Each row was made from one small tree. The marks that hang from a mark follow it in brackets, in alphabetical order. Every link used is in the known rows. Write each row's tree.
Known rows:
dula[nodeder]: [ 0.768  0.822  1.921  2.056 -1.253  0.450  1.929  2.431  2.819 -0.372
 -4.181 -0.940  4.069  0.880 -0.742  2.391  2.261]
nodeder[dula]: [ 2.599 -0.282  1.135  0.914 -1.417  0.980 -2.286  1.748  0.155 -0.814
 -1.481 -0.634  3.172 -0.865 -1.208  1.163  0.212]
mifak[geka[sabadek tusu] lufa[tazu]]: [ 1.634  1.712 -0.178 -3.258 -1.891 -0.223 -2.278  0.603  1.003 -0.215
  1.365  0.507 -2.327 -0.460  4.179 -0.997 -2.474]
nodeder[lege]: [ 2.134  0.499  1.492 -0.145 -3.532 -0.217  0.803  1.377 -1.318 -1.712
  0.708 -0.725  3.257  1.053 -0.632  0.730  1.248]
dula[nodeder[lege]]: [ 1.429  0.680  1.864  0.911 -2.765  0.139  3.068  1.848  1.070 -1.249
 -2.164 -0.685  3.765  1.004 -1.734  2.177  3.319]
tazu[lufa[mifak[geka]]]: [ 0.013  0.155  0.224  1.836  2.058  0.374  0.915  1.044 -0.309  0.377
 -0.607  0.385  1.664 -0.320  0.910 -0.279  0.887]
geka[sabadek]: [ 1.049  1.201  0.428  3.858 -0.637  1.104 -0.128  1.198  1.723  0.421
 -0.518  0.283  1.703 -1.211  2.285 -1.068 -0.976]
geka[mifak[nodeder]]: [-1.957 -1.991 -1.734  3.164  1.026  0.653  0.560 -0.578  1.441 -0.319
 -2.277  1.786  1.145  0.725 -0.053  0.044 -1.040]
mifak[geka[sabadek tusu] lufa[tazu] nodeder[dula]]: [-0.364 -0.447 -1.022 -3.009 -1.088  0.647 -3.135 -1.463  0.380  0.362
  1.799  0.446 -4.968 -1.542  0.701 -0.486 -2.612]
lufa[tazu]: [ 3.208  1.181  0.746 -1.698 -1.345 -0.608 -0.883  1.676  2.091 -0.965
 -1.377 -2.528  3.743  1.911 -0.814  2.385 -0.494]
geka[mifak[lufa nodeder[lege]] sabadek tusu]: [-3.021 -1.284 -2.240  1.736  0.904  0.293  0.262 -3.314 -0.764  1.993
  2.541  4.063 -2.122 -2.017  4.983 -3.522 -1.656]
tazu[lufa[mifak]]: [-0.135  0.000  0.708  2.635  2.611  0.503  0.776  0.255 -0.391  1.641
 -0.247 -0.145  4.127 -0.609  1.431  0.247  0.901]
lufa[mifak[geka nodeder[dula lege]] tazu]: [ 1.578  0.588 -0.906 -4.481 -0.222 -1.329  0.303 -0.264  0.144 -2.332
 -0.009 -1.532 -2.665  2.471 -4.394  1.842 -0.313]
geka[tusu]: [ 0.261  1.465  1.945 -0.776 -0.652 -2.132 -0.787  2.254  0.003  0.676
 -1.952 -0.886  1.902  1.036  2.941 -1.218  1.245]
tazu[lufa]: [ 0.284 -0.761  1.001  3.534  0.727  1.189  0.163  0.807 -0.288  1.244
 -0.136 -0.379  4.861 -1.296  0.868  0.311  1.318]
nodeder[dula lege]: [ 3.372 -0.396  1.106 -0.504 -3.297  0.639 -0.903  1.015 -2.053 -1.953
  1.113 -0.353  2.755 -0.703 -2.469  0.899  1.536]
geka[mifak[lufa[tazu] nodeder[dula lege]] tusu]: [-0.818 -2.065 -1.937 -2.987  0.247 -0.642 -1.520 -2.890 -1.308  0.694
  1.681  2.010 -0.395 -0.383  1.228 -0.473 -0.896]
tazu[lufa[mifak[nodeder]]]: [-2.036 -0.867  0.350  2.941  3.033  0.568  1.174 -0.906 -0.490  2.113
 -0.146 -0.431  2.619 -0.444  0.186  0.481  0.702]

Write each row's tree:
[-0.802  0.906 -0.136  2.131  3.150 -0.421  1.071  0.569 -0.305  1.574
  0.040  1.110 -0.184 -1.267  2.822 -2.554  1.084] : tazu[lufa[mifak[geka[sabadek tusu]]]]
[ 0.187  1.486 -1.294 -3.252  2.256 -1.947 -0.445 -0.325  1.554 -0.114
 -0.852 -0.813 -4.740  1.146 -1.149 -0.731 -0.918] : lufa[mifak[geka[sabadek tusu] nodeder[dula]] tazu]
[-1.218 -0.958 -0.442 -1.750 -2.820  0.950 -1.753 -1.689 -2.390 -0.254
  3.515  1.897 -5.373 -2.228  0.903 -1.817 -1.150] : mifak[geka[sabadek tusu] lufa nodeder[dula lege]]
[-0.912 -1.320 -0.376  1.315  1.640  0.638  1.125 -0.704 -1.816  0.167
  0.973  0.455 -0.276 -0.909 -1.987 -0.123  1.529] : tazu[lufa[mifak[geka nodeder[dula lege]]]]
[-1.067 -0.220 -0.687  1.486 -2.615  0.574  1.654  0.231 -0.060 -2.016
  0.898  0.700 -4.411  0.234 -1.929 -1.317 -0.167] : mifak[geka[sabadek] nodeder[lege]]
[ 0.765  2.184 -0.127  0.821  0.629 -0.281  0.655  1.806  1.372 -1.024
 -1.583  0.708 -1.684  0.762  1.700 -1.040 -1.189] : lufa[mifak[geka[sabadek]]]
[ 0.692 -1.760  0.284 -2.286 -1.813  1.962 -3.430 -1.955  0.189  0.507
  1.347 -1.530  1.816 -0.510 -1.476  3.761 -2.889] : mifak[lufa[tazu] nodeder[dula]]
[-1.668  1.051 -0.567  1.286  1.156 -0.146  1.125  0.370  1.358 -0.510
 -1.437  0.389 -3.470  1.056  0.149 -0.782 -1.441] : lufa[mifak[geka[sabadek] nodeder]]
[-1.018 -1.453  0.135  2.086  2.181  0.808  1.052 -1.449 -1.906  1.440
  1.333 -0.003  2.270 -1.180 -1.398  0.428  1.510] : tazu[lufa[mifak[nodeder[dula lege]]]]
[ 1.452  0.334 -0.288 -3.527  0.509 -1.102  0.172 -1.188 -0.027 -0.673
  0.416 -2.196  0.469  2.053 -3.679  2.485 -0.324] : lufa[mifak[nodeder[dula lege]] tazu]
[-2.058  0.382 -0.358 -0.102 -1.783 -1.255  1.484  0.310 -0.727 -0.956
  0.750  0.780 -5.720  0.340 -0.148 -3.105  0.901] : mifak[geka[sabadek tusu] nodeder[lege]]
[-2.122 -0.502 -0.653  2.301  3.630  0.164  0.533 -0.748 -0.678  1.891
  0.344  1.079 -1.892 -1.956  0.668 -2.207  1.005] : tazu[lufa[mifak[geka[sabadek tusu] nodeder[dula]]]]
[-2.550 -0.386  0.086  1.158  2.950 -0.686  1.197 -0.069 -0.735  1.457
 -0.602  0.215 -0.656  0.011  0.768 -1.232  1.306] : tazu[lufa[mifak[geka[tusu] nodeder]]]
[-0.111 -0.880 -0.140 -5.086 -1.888 -0.064 -3.445 -0.733 -0.324 -0.487
  0.715 -0.617 -3.406  0.101 -0.575  1.127 -1.864] : mifak[geka[tusu] lufa[tazu] nodeder[dula]]
[ 0.657  0.919 -0.073 -3.324  0.348 -1.654  1.267 -0.934  0.465 -0.567
  0.193 -2.442  0.743  3.161 -2.485  2.434 -0.498] : lufa[mifak[nodeder[lege]] tazu]
